Each row was made from one small tree. The marks that hang from a mark follow it in brackets, in the order of their numbers. Every link used is in the known rows. Write each row's tree.
Known rows
Z59(Z882(Z305(Z211(Z140(Z191))))): [-12  16   5   4 -16   1  -8 -10  15 -24 -12   3   5 -18   9  19  14 -10
  10  16  -1  16   1 -12 -17   1 -23 -16  -8 -10   7 -11  26   9 -30  24
  -4   4   7   5  -6   3   0  -3  -5 -25   9 -63  -6  -4   6  -7 -25   7
 -21 -21]
Z882(Z59 Z305): [ -1  11  13   8 -16  -6 -23   7  -7  11   0  32   9  -6 -11  18 -16 -12
 -19   6   4  15  -7   4   2  -2 -14  -3   1  -9  16   4 -26   8 -35   1
  -3  -3   6  10   0  30  -6  40   4 -25   7  26 -22 -21 -14  -6 -19  27
 -23 -25]
Z59(Z882(Z305(Z211(Z140(Z191(Z890)))))): [-10  22   5   0 -11  -3  -9  -7  13 -35  -1 -13   7  -9  11   3  27 -13
  19   8   8  20   2 -13 -16   3 -15 -14   1  -4   2  -9  29   7  -7  10
   4   7   7  -1  -7  -8  -2 -14   3 -28  -3 -54  -4  15   6  -4 -22   0
 -24 -14]
Z305(Z211(Z140)): [-18   8  18   3 -15   3   4   2   2   5  25 -17  -7 -26  13  -7  18 -10
  -1  17  -7  11 -10  -1  -1   4 -14 -10   4 -17  -3  -9  -4   0 -39  25
   5  11  12  -6   0   0   6  30  -4 -29  11 -56 -19 -30   7  -9 -11   9
   3 -21]
Z305(Z211(Z140(Z191(Z59 Z890)))): [  2  11   9   4 -14  -3   8 -16  -3 -11  11 -47  -5 -20  27 -22  -4  -6
  21   5  23  18   3  -8  -1   8 -16 -18  12  -6   2  -7  14  18  -5   6
  10   8  12 -13   6 -12   4   8  18 -14  -2 -20   3   0   4  -5  -3   0
 -23  -2]
Z882(Z59 Z305(Z211(Z140(Z191)))): [  2  12  10   6 -20  -2 -17  -5   7   7   4  26  -9 -17  13   6 -12 -12
   0  14  18  14   1  -7  -1   0 -27  -8  -1 -13   8   2   5  31 -27  33
  -3   2   8  -9   0  19  13   5   2 -14  12 -13  -1 -21  -6  -8 -20  16
 -15 -19]
Z882(Z59 Z305(Z211)): [  1  21  12   7 -15  -2 -21  20 -12  12  18  10   4  -8   3  10 -13 -21
 -10  13   1  13  -4   3   0  -2 -16  -3  -1 -14   2   8 -10   8 -30  12
  -4  -1   8   1   4  16   7  34   4 -19  10  17 -17  -4  -7 -10 -20  26
 -15 -25]
Z191(Z59(Z882) Z140(Z211(Z305)) Z890): [  4   5   4   6  -6  -3  11  -5   7 -30   6 -46  30  -8  26 -13  12  -9
  29   6  14  10   0   7  -8   9   4  -5  11   0  -8 -18  24 -15  35 -24
  22   6  14  14  -5 -19  -4 -12  -9 -19  -8  51 -12 -14  -5  12  10  -9
 -27   0]
Z54(Z59(Z882(Z305(Z211)))): [ -1  28   0   8  -9   2  -4  24  -6 -10  -7 -17   8  -8 -15  29  12 -21
   7   9  -9  12   2   2 -10   0  -8 -13 -10 -13   8  -6  11 -18  -2 -11
  -1   5   6  12  -3  14   0  39   0 -27  10 -32 -20  -9  13  -6 -33  26
 -16 -27]
Z211(Z140 Z305): [ -6   4  13   1 -18   0   9 -17   6   9  -3  16  10 -21  15   4  13  -2
 -14  15  -8   4  -9   0   2   2 -14  -7   8  -1  -1 -16 -12   6 -38  10
   7  11  11  12  -4  11 -18  20 -18 -33  19 -62 -29 -48  10  -6   6  10
 -14 -15]
Z882(Z305(Z211)): [-13  24  13   0 -12  -4 -10   5 -13   2  15  -1   9 -14  -3  12  13 -14
  -4  16 -11  14  -2   2  -1  -3 -12  -3  -1 -16   0   0 -11  -3 -32  17
 -12   2   9   6   2   2   0  37   7 -30   9 -24 -30   2   6 -13 -16  24
 -15 -26]
Z305(Z211(Z140(Z191(Z59)))): [  1   7   9  12 -17   0   7 -19   2  -3   5 -27 -11 -31  24  -7 -12  -3
  13  10  15  18  -4  -6  -1   4 -23 -18   1 -11   2 -13   8  17 -26  16
   2   7  12  -7   6  -4   2  27   8 -16  10 -29   1 -27   6 -10  -9   7
 -23 -12]
Z317(Z191(Z59 Z140 Z890)): [  4  11  10   6  -9 -11   8 -15 -11  -3  12 -37   7 -10  15 -40   2  -5
   0  -1   1  36 -10   6  -2   7   4 -21  10  -2  -3   2   7   7  15  10
  19   9   9 -14   6   5 -10  31  16 -25 -15  74 -28 -14  -5  -2   4  -3
 -28   8]
Z54(Z59(Z882(Z305))): [  0  19   1  10  -9  -1  -5  15   1  -8 -22   7  17  -8 -29  35   7 -15
  -3   2 -11  13  -2   2 -11   2  -9 -12  -8  -9  18 -11  -7 -21 -12 -23
   2   3   5  22  -4  22 -16  43  -4 -35   9 -22 -27 -21   6  -2 -31  28
 -27 -26]
Z191(Z59(Z882) Z140(Z211) Z890): [ -5   2   8  12  -5  -3   3   6  11 -29  23 -52  21 -13  12 -17  18  -9
  28  -1  12  17  -5   6 -14  11   3  -5   9  -9   6 -12  21 -26  31 -19
  26   3  15   9  -3 -20   4   6   3 -21 -18  47 -10 -11 -11  11   0 -10
 -18  -4]
Z140(Z191(Z59(Z882) Z890) Z211): [  5   4   0  17 -17  -7  -6  -8   8 -22  -3 -53   3 -24   7   0 -23  -7
  34  -4  15  20  17  -2 -24  10  -3  -8   5  -3  17 -21  17  -7  21 -14
  17  -2   8  14   2 -17 -11   3  13 -14 -12  -5  14  25 -14   5 -11  -9
 -40 -10]
Z317(Z191(Z140(Z211(Z305)))): [ -6   5  10   3 -21  -9   2 -19   6   6  14   3   2 -22  17 -25  -2   4
  -2  22  -2  12   2  14  -9   2   0  -4   1  -8  -9 -15  12  11  13  43
  15   5   6   0   1   8  -3   1 -11 -29   3  22 -40 -33 -12   1  15  -7
 -16  -2]
Z305(Z211): [-15  13  12   7 -17  -2  -5  13 -10  12  26 -31  -5 -21   7  -2   2 -13
   0  11 -15  18  -2   6 -10   2 -10  -7   0 -16   1  -7 -15  -9 -28  16
  -2   2   8   2   4  -3  -1  44   7 -26  11 -30 -26  -2   0 -14 -17  19
  -6 -23]
Z140(Z191(Z59)): [  8   2   4  17 -19  -9  -2 -18  -9   2 -11 -26   0 -30   3   4 -37   0
   3   1  10  22   4  -2  -8   4 -14 -14   1  -5  21 -11 -14   9 -19  -2
   0  -1   7   8   7   1 -14  44  16 -16   7   7 -14  -6  -8 -12 -10  15
 -39 -15]
Z191(Z59(Z882(Z305)) Z140 Z890): [  0  14   6   4   3  -5  -4  -3  -1 -36  -5 -23  38   1   7  -8  33 -17
  13   1   9  22 -15  -2  -2   5  -4 -13   4  -1   4  -1  14 -16  13 -23
  10   6  12   9  -6  -3 -10  19   6 -25 -13  69 -20 -10   2   7  -7  11
 -33  -6]

Which tree is each row?
[ 13   2   2  11 -22  -8  -2 -22  -2   1 -10 -21   5 -32  17   4 -43   5
  17  14  20   5  17   4  -4   2 -13  -3   5  -4  10 -23   2  15   3   7
   4  -2  10  20   7  -8  -7  12   0 -11  12  -4  -7 -12  -8  -3  10   3
 -40  -9]  Z140(Z191(Z59) Z211(Z305))
[-24   6  20   5 -14  -8 -14   4  10  -5  42 -31   4 -17   9 -27  30  -5
  15   7  11  10  -4  14 -12   9   0   5  13 -17   9 -10   1 -18  19  15
  20   3  11   2  -2 -14  11  -1   7 -36 -11  13 -29 -10 -21   5   3  -3
  -3  -6]  Z191(Z140(Z211) Z890)
[  5   7   1  14 -15   3  11  -9  11 -20 -13 -40  -4 -27  17   5 -12 -11
  21   6   3  23   0 -11 -16   5 -18 -23  -5  -7   1 -17  25   5 -22   4
   9   8  10   0   0  -8  -3  18  -2 -16   6 -35  11 -14   7  -4 -17  -2
 -23 -14]  Z305(Z211(Z140(Z191(Z59(Z882)))))
[ 10  18  -1   8  -9 -10  -9  -9  -5 -32 -28 -24  22  -7  -1  13 -11 -13
  17  -3  13  24   6 -10 -13   3  -7 -14   2   6  17  -9  10   2   1 -27
   2  -1   6  19   0  -1 -22  21  18 -17  -8  18  -5  26  -1   1 -17   9
 -55 -12]  Z140(Z191(Z59(Z882(Z305)) Z890))
[  1   6   7  11 -17 -11  -7 -16   0  -7  14 -47  -2 -27  11 -13 -31  -1
  20   0  27  13  16   2 -11   9  -6  -3  13  -8  22 -16  -1   2  17  -5
  13  -3   9  10   9 -12  -5  13  24 -18 -10  -2   2  18 -20  -2   0  -4
 -35  -9]  Z140(Z191(Z59 Z890) Z211)
[  6  18  -2  11 -10  -9 -13 -10   6 -34 -12 -29  19 -14  -1  15 -16  -8
  30   2  22  12  15  -6 -13   4  -5  -5   4  -5  18 -15  15  -3  24 -17
   8  -6   7  20   1 -11  -8  -2  15 -18 -14   4   8  24 -10   7 -12  -2
 -47 -14]  Z140(Z191(Z59(Z882(Z305)) Z890) Z211)
[ 11   9   0  15 -15 -10   2  -5  -3 -22 -19 -55  10 -17   6  -2 -17 -11
  22 -11   5  33   5  -6 -22   8  -3 -19   1   4  17 -15   5   0   6 -26
  14   1   6  14   1 -12 -26  30  16 -20  -6  10   2  31  -5  -3 -16   2
 -45 -10]  Z140(Z191(Z59(Z882) Z890))
[  2   5  13   2 -10  -7   5  -8  -3 -11  23 -41  25 -13  29 -25   8  -4
  23  12  23   3  -1  11   9   8   0   1  19  -4  -5 -11   6  -3  31  -9
  18   6  16   7   1 -20   5  -2  -1 -24  -5  51 -21 -23  -8   7  21   0
 -21   4]  Z191(Z59 Z140(Z211(Z305)) Z890)
[ -1  22   6   0   3  -3   2  11  -6 -37   9 -45  30   3  14 -10  39 -22
  25   6  10  21 -14  -3   1   5  -5 -11   3  -7 -12   4  29 -18  11 -14
   5   8  14   1  -3 -17   3  15   8 -20 -12  67 -19   2   9   5 -13  10
 -21  -7]  Z191(Z59(Z882(Z305(Z211))) Z140 Z890)
[ -1  21   6  -3   1   4  10  -2  -1 -37  -1 -34  28  -3  17   4  29 -20
  13   5   7  15  -9 -14   3   3  -9 -18  11  -4 -10  -4  26  -4 -11 -25
   8   9  15  -1  -4  -6  -4   9   1 -17  -7  -7   7  -8  19   3 -11   6
 -24 -13]  Z191(Z59(Z882(Z305(Z211(Z140)))) Z890)
[  1   4   7   9 -28 -10 -11 -17   5   5  -3  -4  -6 -33   9   4 -27   6
  11  15   9   5  20   7 -16   2 -11   2   1  -6  13 -23  -5  11  -3  27
   4  -3   5  23   2  -3  -8   4  -2 -25  12 -49 -20   1 -15  -6   3   4
 -24 -14]  Z140(Z191 Z211(Z305))
[ 15  -1   6   7 -20  -5  16 -38   2  -1 -23  -2   8 -28  25   4 -21   3
   1  10  17  10  -3  -7   5   4 -21 -15   7   5   5 -17   2  27 -24   6
   5   8  12   7   2   6 -16  14  -7 -19  15 -16 -11 -46   5  -7   8   8
 -39  -7]  Z211(Z140(Z191(Z59)) Z305)
[  6  16   1   9  -4  -6   6 -17  -2 -24 -19   2  23  -6  -5  -5   3  -8
  -1   8 -11  31 -15  -1  -8   0  -4 -23  -8  -5  -1  -1  23  -2  -1  13
   7   5   7   0  -3  20 -19  26  -3 -20  -8  79 -31 -27   4   2 -11   6
 -36  -7]  Z317(Z191(Z59(Z882(Z305)) Z140))
[-17  19   9   1  -8   6  -1   3  11 -24  -1   6  13 -12   1  19  32 -19
   5  17 -13  11 -10  -9  -9  -1 -13 -13  -3 -12  -4 -10  15 -10 -38   9
   1   8  11   8  -8   5   0  15 -11 -31   7 -53 -14 -18  17  -3 -21  11
 -13 -25]  Z59(Z882(Z305(Z211(Z140))))
[  4  11   3   9 -11   0  13  -9   6 -25  -2 -57   0 -19  27  -7  -2 -14
  31   0  16  24   4 -14 -14   8 -10 -23   5   0  -1 -13  29   9  -3  -4
  16  10  11  -7   0 -13  -4  -1   8 -17  -3 -29  15   8   7  -3 -18  -8
 -28  -8]  Z305(Z211(Z140(Z191(Z59(Z882) Z890))))
[  3  17  13   2 -18  -5 -21  -3   3  -4  13   7  -3  -7  18  -8  -2 -12
   7   8  31  15   3  -7  -1   2 -22  -9   7 -10   4   8  11  33  -8  20
   4   3   8 -11   1  13  11 -11   9 -21   1 -11   1   1 -11  -5 -15   8
 -20 -11]  Z882(Z59 Z305(Z211(Z140(Z191(Z890)))))
[ 14   2  -6  16 -18  -5   3 -15   6 -18 -26 -27  12 -31  16  19 -35  -2
  24  10   9  10  17  -1 -18   4  -8  -9  -2   1   8 -29  17   1   6  -5
   9   0   9  25   1 -11 -14   2  -9  -9   8  -5   2   1  -4   3  -1  -6
 -41 -13]  Z140(Z191(Z59(Z882)) Z211(Z305))
[ -6   7  16   7  -6  -8   2  -6  -9  -5  21 -41  18 -12  14 -29  20  -8
   9  -1  12  22 -19   7   4   9  -3  -9  13  -6   6  -1  -6  -7  13 -15
  14   7  14  -1   1 -11  -2  35  15 -29 -10  60 -22 -18  -2   0   2   9
 -22   0]  Z191(Z59 Z140 Z890)
[ -4   8  11   7 -10 -10   2 -22   2  -6  24 -36   2 -17  10 -44  -6   1
  13   5   9  23   0  10  -4   7   6 -10  13 -12  -2  -5  15   2  32  12
  26   5  10 -12   7  -1   3   6  12 -22 -21  57 -15 -11 -17   5  11 -13
 -23   7]  Z317(Z191(Z59 Z140(Z211) Z890))
[ 14   5   7   0 -16  -6  13 -32  -4  -9 -17 -21  15 -22  30 -13 -13   2
  10   6  25  13   2  -9   5   6 -16 -16  16   9   2 -14   5  29  -1 -12
  10  13  12   4   2  -1 -18  10   4 -22   8  -8  -4 -20   6  -3  13   4
 -42   1]  Z211(Z140(Z191(Z59 Z890)) Z305)
[  0   2   9   4 -24  -7   0 -28  10   6 -19  14   1 -29  17   2  -8   3
  -4  13   4  12   2  -5  -6   3 -21  -9   4   0  10 -20  -5  23 -30  27
   3   8   8  10  -3  11 -16   4  -8 -31  20 -59 -22 -35   3  -9   2   8
 -26 -12]  Z211(Z140(Z191) Z305)
[-13   0  15   2 -18  -6  -5  -6   8   1  23  -1  11 -21  18 -10  16   0
  10  19   4   2  -6  16  -4   5  -7   6   5 -13   2 -16  -2  -8   5  27
   9   4  12  15  -5  -9   3   2 -15 -32   9  -3 -38 -39  -8   0  13   6
  -5 -10]  Z191(Z140(Z211(Z305)))
[  6   8   1  10  -9  -1  -1 -27  13 -27 -38  12  19 -19   0  25  -4  -4
   6   6  10  16  -7 -16  -8   2 -21 -21  -4  -3  13 -14  17   7 -28  -7
   3   4  10  13  -6  12 -17  15  -3 -22   3 -16   2 -28  10   0 -13   7
 -40 -17]  Z211(Z140(Z191(Z59(Z882(Z305)))))
[  5  -2   5  10  -9   0   9  -6  12 -20  -2 -24  27 -17  19   2   1  -6
  21  15   7   5  -3   8  -7   7  -3  -5   3  -4  -8 -21  21 -19  16  -5
  17   5  14  18  -4 -10  -4   1 -21 -19   2  46 -17 -38  -1   9   7  -3
 -23  -8]  Z191(Z59(Z882) Z140(Z211(Z305)))
[  7  14   2   6  -6  -5  -1 -23   6 -37 -29  -8  22 -11   5   8   7  -8
  13   0  21  20  -1 -17  -7   5 -15 -17   7   4  13 -11  19  11  -7 -21
   9   5  10  10  -5   3 -17  -1   8 -23  -7 -13   5  -5   6   4 -13   2
 -47  -8]  Z211(Z140(Z191(Z59(Z882(Z305)) Z890)))
